Each row was made from one small tree. The marks that hang from a mark follow it in brackets, in alphabetical order. Every link used is in the known rows. Write each row's tree.
Known rows
vosu(fegom(gili(kufino) tetu vebi)): .37 -.28 -.10 .18 .03 .07 .01 .22 -.01 .03 .09 -.10 -.13 .17 .07 -.38
 .00 -.05 .16 .11
vosu(fegom): .14 -.14 -.01 .11 .02 .08 .27 -.03 -.01 .08 -.14 .03 -.02 .08 .00 -.11
 .03 .03 -.05 -.12
fegom(vosu): .14 -.14 .02 -.03 -.04 -.09 -.10 -.08 -.04 .06 -.06 .03 .01 -.03 .11
 -.06 .00 .03 -.03 -.02
bobap(bilor vebi(fegom(gili))): .13 -.07 .22 .05 .00 -.32 -.11 -.02 -.15 .08 .01 .03 .22 .14 .05 .13 .03
 .00 .31 .18
vebi(fegom(gili(kufino) vosu)): .21 -.27 .09 .20 -.16 -.07 -.06 .06 -.16 .24 -.09 .00 .08 .12 .23 .05
 .13 -.07 .21 -.05
gili(fegom(tetu(lonum)) kufino): .11 -.16 -.14 .42 .03 -.01 .22 .21 -.04 -.13 .18 -.08 -.35 .07 .13 -.33
 .07 .28 .14 -.12
gili(fegom(vebi)): .11 -.09 .00 .18 .16 .00 .00 .08 .01 .10 .00 -.01 -.07 -.03 -.07 -.24
 -.11 -.03 -.01 .01
gili(kufino): .09 -.09 -.04 .22 -.02 .03 .10 .13 .00 .04 -.07 -.02 -.08 .14 -.05 -.05
 -.05 -.14 .10 -.04
fegom(gili(kufino) tetu): .15 -.18 -.04 .09 -.15 .08 -.09 .23 -.01 -.12 .14 -.12 -.18 .16 .07 -.17
 .10 -.05 .29 .08
gili(fegom(tetu vebi vosu)): .27 -.16 -.12 .07 .15 -.07 -.21 .08 .01 .03 .09 -.04 -.21 -.11 .10 -.51
 -.11 .11 -.02 .07
vosu(fegom(tetu)): .17 -.08 -.14 .04 .05 .09 .15 .03 .03 -.06 .01 -.05 -.15 .02 .06 -.30
 .02 .13 -.03 -.04
bobap(bilor): .05 -.11 .04 .08 .10 -.13 .03 -.03 -.02 .06 -.05 -.02 .14 .08 -.06 -.03
 .01 -.03 .11 .06
vosu(fegom(gili tetu(lonum) vebi)): .25 -.20 -.07 .02 .07 -.07 .01 .08 -.08 -.06 .35 -.06 -.06 -.02 .28 -.28
 .14 .36 .01 .12
gili(fegom(tetu vosu) kufino): .28 -.29 -.11 .33 -.02 .04 .04 .17 .00 .00 -.07 -.06 -.35 .09 .08 -.44
 -.02 .02 .17 -.12
fegom(gili tetu vebi): .14 -.06 -.05 -.16 .03 -.03 -.35 .14 .00 -.09 .30 -.09 -.03 -.04 .11
 -.23 .02 .05 .10 .27
gili(fegom(tetu(lonum) vebi) kufino): .19 -.12 -.19 .39 .18 -.10 .05 .24 -.02 -.05 .27 -.08 -.28 .01 .12 -.45
 -.05 .24 .07 .04
fegom(gili vosu): .18 -.27 .14 -.10 -.19 -.04 -.17 -.03 -.10 .04 .00 .00 .03 .04 .18 .03
 .13 .01 .13 .01
bobap(bilor vebi(fegom(tetu))): .11 .13 -.04 .04 .17 -.34 -.15 .00 -.05 -.03 .11 .00 .08 .01 .05 -.16
 -.12 .12 .16 .24
gili(fegom kufino): .11 -.21 .00 .42 -.02 .10 .25 .18 -.01 .07 -.17 -.03 -.23 .18 -.10 -.18
 -.03 -.11 .18 -.17
mitava(kufino): -.06 -.17 .14 .17 .02 .10 -.04 .07 -.03 -.03 -.11 .05 -.10 -.02 -.18
 -.03 -.02 .06 -.13 -.04
bobap(vebi): .09 .10 .05 -.03 .00 -.17 -.07 .01 .00 -.11 .03 .06 -.07 .05 -.04 .01
 -.17 -.01 .08 .12
bobap(bilor vebi(fegom)): .10 .08 .10 .11 .15 -.36 -.03 -.06 -.09 .10 -.05 .06 .21 .06 -.02 .04
 -.10 .02 .15 .16
vebi(fegom(gili tetu vosu)): .16 -.14 .01 -.10 -.11 -.08 -.28 .01 -.11 .06 .12 -.04 .03 -.07 .34 -.11
 .18 .16 .11 .08

Write each row's tree
.34 -.33 .06 .10 -.05 -.10 -.24 .11 -.09 .15 .02 -.02 .02 .11 .10 -.13
 -.04 -.17 .16 .13 | fegom(gili(kufino) vebi vosu)
.36 -.28 -.08 .04 -.03 -.09 -.34 .18 -.04 .02 .18 -.09 -.10 .07 .16 -.34
 -.02 -.07 .18 .22 | fegom(gili(kufino) tetu vebi vosu)
.25 -.05 -.18 .02 .20 .01 -.01 .08 .04 .02 .10 -.05 -.09 -.04 .04 -.42
 -.10 .10 -.11 .12 | vosu(fegom(tetu vebi))
.24 -.22 -.03 .12 -.13 -.06 -.18 .12 -.12 .11 .06 -.06 -.04 .06 .28 -.15
 .13 .03 .22 .04 | vebi(fegom(gili(kufino) tetu vosu))
.11 -.18 -.06 .15 -.14 -.06 -.01 .20 -.08 -.17 .33 -.10 -.18 .11 .25
 -.11 .19 .25 .23 .05 | fegom(gili(kufino) tetu(lonum))
.19 .01 .01 .13 -.10 -.15 -.15 .20 -.08 -.07 .14 -.03 -.11 .15 .13 -.09
 -.03 -.01 .32 .18 | bobap(vebi(fegom(gili(kufino) tetu)))
.21 -.05 -.19 .08 .22 -.12 .08 .04 -.02 -.04 .30 -.03 -.08 -.09 .22 -.37
 .00 .38 -.15 .09 | vosu(fegom(tetu(lonum) vebi))
.24 -.18 -.04 -.14 .00 -.24 -.36 .03 -.11 -.08 .44 -.05 -.03 -.13 .39
 -.23 .12 .36 .02 .22 | fegom(gili tetu(lonum) vebi vosu)
.07 -.15 .08 .23 -.12 .01 .03 .13 -.11 .19 -.04 -.03 .07 .14 .12 .11 .14
 -.10 .23 -.03 | vebi(fegom(gili(kufino)))
.26 -.20 .23 .01 -.04 -.41 -.21 -.09 -.19 .14 -.05 .06 .24 .11 .16 .07
 .03 .02 .26 .16 | bobap(bilor vebi(fegom(gili vosu)))
.09 .01 -.12 .02 .04 -.25 -.12 -.07 -.12 .04 .26 .01 .01 -.21 .44 -.15
 .14 .48 -.11 .02 | vebi(fegom(tetu(lonum) vosu))
.23 -.15 -.09 .07 .00 .01 -.25 .25 -.01 -.04 .23 -.12 -.11 .10 .06 -.27
 -.03 -.09 .21 .23 | fegom(gili(kufino) tetu vebi)
.29 -.19 -.03 -.19 -.01 -.11 -.44 .07 -.05 -.02 .25 -.06 -.03 -.07 .22
 -.28 .01 .07 .07 .26 | fegom(gili tetu vebi vosu)
.25 .00 -.02 .01 .13 -.43 -.24 -.07 -.09 .03 .04 .02 .08 -.02 .16 -.22
 -.10 .14 .13 .22 | bobap(bilor vebi(fegom(tetu vosu)))
.10 -.04 -.14 .17 .20 -.12 -.04 .12 -.02 -.09 .33 -.05 -.21 -.14 .16
 -.39 .00 .38 -.04 .06 | gili(fegom(tetu(lonum) vebi))
.21 -.23 -.02 -.02 -.10 .13 .08 .08 -.02 -.08 .06 -.08 -.12 .10 .12 -.22
 .17 .12 .13 .00 | vosu(fegom(gili tetu))
.24 -.17 -.12 .13 .16 -.20 -.14 .05 -.06 -.03 .29 -.02 -.20 -.17 .27
 -.46 -.01 .40 -.07 .04 | gili(fegom(tetu(lonum) vebi vosu))
.07 -.10 -.06 .22 -.09 -.10 .00 .17 -.14 -.01 .30 -.08 -.04 .05 .35 -.05
 .23 .30 .19 .03 | vebi(fegom(gili(kufino) tetu(lonum)))
.36 -.25 -.15 .30 .13 -.04 -.12 .20 .01 .07 .02 -.06 -.28 .02 .06 -.56
 -.16 -.03 .09 .04 | gili(fegom(tetu vebi vosu) kufino)
.19 -.18 -.04 .39 .14 .02 .08 .20 .00 .14 -.07 -.03 -.15 .11 -.11 -.30
 -.15 -.16 .11 -.03 | gili(fegom(vebi) kufino)
.33 -.31 -.02 .37 .11 -.07 .00 .14 -.04 .21 -.12 .01 -.15 .08 .01 -.36
 -.15 -.13 .07 -.04 | gili(fegom(vebi vosu) kufino)
.26 -.38 .07 .27 -.15 .14 .29 .14 -.06 .10 -.16 -.04 -.08 .28 .02 -.07
 .12 -.12 .23 -.12 | vosu(fegom(gili(kufino)))
.02 -.01 .00 -.06 -.07 .00 -.18 .08 -.08 .00 .18 -.07 .03 -.04 .23 -.04
 .18 .14 .14 .09 | vebi(fegom(gili tetu))
